Every row comes from one small tree of marks. The marks that hang from a mark follow it in brackets, in the order of their numbers. Every link used is in the known rows. Which tree was each row made from?
Known rows:
K_424(K_26 K_724 K_939(K_592)): [-2.43 -2.16 -0.84  1.03  2.42 -5.08  1.89 -1.95  4.04 -0.07  1.63 -0.87
 -0.51  0.89 -2.15 -2.16 -6.15 -3.61 -0.96 -1.01]
K_939(K_424(K_26) K_592(K_724)): [-3.81 -0.20 -0.46  0.03  3.46 -3.21  0.64  1.33  1.70  1.07  3.79  0.25
 -3.15  0.25 -2.95 -0.68 -7.58 -3.04 -0.50  0.14]
K_157(K_592(K_270(K_75(K_939)) K_724)): [-1.05  5.36 -1.71  4.52  0.60  1.48  0.61  3.67  0.01 -2.68 -1.29  4.16
 -5.83 -0.59  0.84  1.35 -4.05 -0.23  0.80 -0.36]
K_424(K_26(K_75 K_592) K_724): [-1.71  1.00  0.04  0.66 -3.47 -2.77  3.61  0.78  4.58  0.02 -1.10 -2.48
 -2.81 -0.06  0.28 -0.84 -2.93  1.44  0.73 -1.86]
K_157(K_592(K_270 K_939)): [-1.29  2.91  1.19  1.91 -8.80  2.33 -0.49  3.71  0.37 -1.19 -4.76 -0.30
 -2.74  0.74  0.50  0.85 -0.65  2.14  0.58  0.74]
K_424(K_26(K_592(K_270)) K_724 K_939): [-3.32  2.96 -0.68  2.22 -0.44 -4.77  3.22 -1.18  4.31 -0.74 -2.32 -1.08
 -2.45  0.60 -0.51 -1.18 -1.65 -1.22  0.18 -2.10]
K_424(K_26(K_75 K_592) K_939): [ 0.63 -0.89  2.48  1.27 -1.89 -2.65  5.00 -0.59  3.59 -0.55 -3.48 -1.86
 -1.48  1.09  0.61  0.61 -3.35 -0.20  0.97 -2.06]
K_270(K_75(K_939(K_592))): [ 0.17 -0.24 -0.43  1.13  3.08 -0.91 -0.26  1.72 -1.10 -2.34  2.45  4.40
 -2.33  0.67  0.79 -0.90 -5.71 -3.15 -0.41 -0.49]
K_270(K_75): [ 0.31  1.22 -0.14  1.11  1.35  0.21 -0.67 -0.08 -1.57 -1.07  0.30  1.39
 -0.64  0.22  1.15  0.10 -1.34 -0.30  0.02 -0.49]
K_939(K_424 K_592(K_270(K_75) K_724)): [-4.05  3.11 -0.20  0.74  2.32 -2.07 -1.39  1.36 -1.27 -0.07  1.13  3.65
 -4.87  0.46 -0.93  0.47 -5.77 -4.30  0.48  0.53]
K_26(K_75(K_939(K_424 K_592))): [ 0.69 -1.72  0.98 -1.90  0.99 -2.39  1.05  1.68  1.48 -0.72  0.20  1.66
 -1.24  1.53  0.26  1.57 -5.49 -4.18  0.53 -0.04]
K_26(K_75): [ 1.21 -0.98  1.20 -0.55 -3.40  0.57  0.94  0.42  0.64  0.15 -2.18 -0.80
 -0.48  0.26  0.36  0.92 -0.36  0.38  1.39  0.08]
K_592(K_270 K_939(K_424(K_724))): [-3.53  3.27 -0.51  0.20 -3.27 -1.74 -1.62  1.24  2.51  0.03 -3.50 -1.27
 -2.22  1.29 -0.71 -0.22 -1.94 -1.81 -0.06  0.95]
K_270(K_75(K_939)): [ 1.28  1.55 -1.18  2.04  3.32  0.09 -0.13  0.86 -0.72 -2.50  0.49  2.98
 -1.21  0.29  1.45  0.09 -2.71 -1.55 -0.03 -0.78]
K_75(K_939(K_424(K_724) K_592)): [-1.83  0.12 -1.79 -1.46  5.45 -4.60  0.13  0.87  3.36 -0.29  2.60  1.80
 -1.16  1.00 -0.40 -0.30 -6.16 -4.73 -1.18 -0.35]
K_424(K_26(K_75) K_939): [ 1.29 -2.07  1.42  1.32 -1.67 -1.90  2.96 -1.61  2.73 -0.39 -2.55 -2.32
 -0.20  1.25 -0.90  0.62 -2.46 -1.15  0.98 -0.90]
K_592(K_270(K_75) K_724): [-2.72  3.82 -0.86  3.11  0.23  0.87 -1.05  1.37 -1.49 -0.64 -0.63  2.75
 -5.03 -0.73 -0.52 -0.16 -2.52 -1.15  1.45  0.41]
K_75(K_939(K_424(K_26))): [-0.07  1.15 -1.52  0.37  3.43 -2.72  0.80  0.62  2.19 -1.23  1.80 -0.30
  0.17  1.03 -0.54  0.82 -2.94 -2.17 -0.70 -0.91]
K_939(K_424 K_592): [-1.40 -1.09  0.76 -2.47  2.50 -2.86 -0.32  0.33  0.20  0.68  2.01  1.08
  0.21  1.15 -0.48  0.78 -3.73 -3.30 -0.80  0.25]
K_592(K_270(K_75) K_724 K_939(K_424)): [-3.51  4.47  0.46  2.64 -1.31  0.60 -1.71  2.90 -0.55 -0.45 -3.26  1.63
 -5.72  0.68 -0.54  0.28 -4.89 -2.07  0.78  1.24]
K_26(K_75 K_592): [ 0.39  0.15  2.23 -0.48 -3.67 -0.34  3.12  1.16  1.54 -0.15 -2.84 -0.24
 -2.32  0.26  1.69  1.01 -1.10  1.41  1.38 -1.05]

Which tree is each row?
[ 1.46  0.56  1.27  0.18 -1.54 -0.33  3.29  2.40  2.18 -1.48 -2.85  1.29
 -3.05  0.32  2.11  1.16 -2.23  0.10  1.31 -1.36]
K_26(K_75(K_939) K_592)
[-5.12  1.84 -0.90  0.47  0.16 -2.92 -0.18  1.61  0.80  0.78  2.12  0.75
 -4.26  0.33 -3.22 -0.65 -5.69 -3.55  0.46  0.41]
K_939(K_424(K_26) K_592(K_270 K_724))
[-1.76  4.42 -1.77  3.92  1.92  0.89 -0.55  2.29 -0.92 -2.19 -0.62  4.42
 -6.07 -0.62 -0.21 -0.06 -3.61 -2.12  1.35  0.06]
K_592(K_270(K_75(K_939)) K_724)
[-0.34  4.22 -0.18  2.03 -3.38  0.88 -0.49  1.76 -1.50 -2.03 -1.70  2.11
 -1.35  0.36  1.86  1.80 -0.15  1.12  0.36 -0.54]
K_157(K_592(K_270(K_75)))
[-1.47  0.62 -0.93  2.50  4.72 -0.30  0.20  2.65 -0.22 -1.60  2.61  4.91
 -5.42 -0.33 -0.44 -1.42 -8.30 -3.41  0.22 -0.02]
K_270(K_75(K_939(K_592(K_724))))
[-1.56  1.32 -1.90 -0.17  6.81 -4.42 -0.41  0.55  1.93 -1.50  3.03  3.27
 -1.45  1.23  0.64 -0.18 -7.17 -5.14 -1.53 -0.79]
K_270(K_75(K_939(K_424(K_724) K_592)))
[-1.93  1.65  3.09  0.75 -2.65 -0.02  2.61  3.79  3.33  0.71 -5.10 -0.74
 -6.64  0.61  0.21  1.05 -6.74  0.03  1.15  0.32]
K_26(K_75 K_592(K_724 K_939(K_424)))
[-0.08  0.11  3.58  0.49 -7.47  1.18  2.31  3.09  1.78 -0.37 -5.52 -1.09
 -4.16  0.80  1.62  0.07 -3.23  1.85  1.31 -0.21]
K_26(K_75 K_592(K_939))
[-0.26  3.25  1.17 -0.63 -2.64 -2.14  2.34  2.25  1.91 -1.56 -3.98  1.42
 -3.29  1.26  1.98  3.00 -1.06 -1.80  1.70 -1.03]
K_26(K_75(K_939(K_424)) K_592(K_270))
[-1.71  3.58  0.99  1.17 -3.40  0.00 -2.19  1.96 -1.40 -1.37 -3.56  0.95
 -2.24  1.73  0.82  0.83 -2.29 -1.82  0.28  0.72]
K_592(K_270(K_75) K_939(K_424))
[-3.16  3.83  0.44  4.20 -4.10  2.48 -1.69  3.13 -1.01 -1.15 -3.51  1.95
 -6.88 -0.05 -0.68 -1.33 -4.67 -0.57  1.38  1.17]
K_592(K_270(K_75) K_724 K_939)
[-4.87  1.52 -1.75 -0.78 -0.91 -5.43 -0.71 -0.10  2.50  0.30  2.36 -0.59
 -1.44  1.02 -2.15 -1.18 -3.81 -3.77 -0.49 -0.32]
K_939(K_424(K_26 K_724) K_592(K_270))
[-3.37  5.31  0.19  2.95 -0.26 -0.09  1.07  2.25 -0.68 -1.06 -1.44  3.16
 -6.81 -0.78  0.76 -0.17 -3.04 -0.05  1.29 -0.78]
K_26(K_592(K_270(K_75) K_724))
[-1.47 -1.61 -0.25  2.04 -0.32 -0.89  2.31  3.08  2.48 -0.67  1.50  1.19
 -5.62 -0.22 -2.32 -1.39 -8.66 -2.35  1.50 -0.07]
K_424(K_26(K_75(K_939(K_592(K_724)))))
[-2.17  1.46  0.33  0.55 -2.46 -0.73 -1.64  1.05 -2.75 -1.38  0.73  3.58
 -2.45  0.68  0.31 -0.82 -2.62 -2.56  0.72 -0.02]
K_939(K_592(K_270(K_75)))
[-3.34  2.91  1.44  2.26 -8.85 -0.11  1.01  3.47  1.12 -1.17 -3.58 -1.19
 -4.57  0.75 -0.37 -1.82 -1.89  1.66  0.93 -0.62]
K_424(K_26(K_592(K_270 K_939)))
[-3.85  2.23 -0.23  2.17 -0.50 -0.11 -1.02  1.88 -2.04 -0.63  1.01  4.05
 -5.88 -0.34 -1.13 -1.16 -5.57 -2.93  1.09  0.57]
K_939(K_592(K_270(K_75) K_724))
[-2.49  1.39 -2.18 -0.28  3.06 -4.45  0.39 -0.89  3.72  0.54  2.08 -2.63
  0.67  0.63 -1.29 -0.36 -2.51 -1.47 -1.24 -0.75]
K_939(K_424(K_26 K_724))
[-2.02  0.51  0.24  1.19 -2.87  0.29  0.94  3.52  1.07 -0.71 -1.15  3.38
 -6.92 -0.18 -1.40 -0.26 -5.94 -3.42  2.53  0.70]
K_26(K_75(K_939(K_592(K_270 K_724))))
[-1.91  1.04  1.06  1.96 -2.19 -0.59  3.98  2.35  3.10  0.46 -1.40 -1.30
 -5.94 -0.75 -0.80 -0.45 -4.90  1.35  1.58 -1.10]
K_424(K_26(K_75 K_592(K_724)))
[-2.61  4.89  0.55  4.60 -5.58  3.15 -0.79  4.46 -0.28 -1.50 -4.26  1.71
 -6.67 -0.07  0.40  0.43 -4.55  1.44  0.84  0.81]
K_157(K_592(K_270(K_75) K_724 K_939))
[-4.52  4.51 -1.36  0.04 -0.65 -5.15  1.49  0.33  3.59 -0.12 -0.34 -1.42
 -2.32  0.63 -0.37  0.00 -1.50 -0.78 -0.14 -1.61]
K_939(K_424(K_26(K_592(K_270)) K_724))
[-1.25  1.12  1.61  1.07 -1.01  0.26  3.32  2.04  2.27  0.73 -2.69  0.30
 -5.94 -0.72  0.51  0.61 -4.00  1.04  1.77 -0.49]
K_26(K_75 K_592(K_724))
[-0.40  4.14 -1.16  1.06  2.66 -1.61 -1.22  1.10 -1.10 -2.54 -0.73  3.32
 -1.25  1.22  1.24  2.01 -1.39 -3.40  0.29 -0.51]
K_592(K_270(K_75(K_939(K_424))))
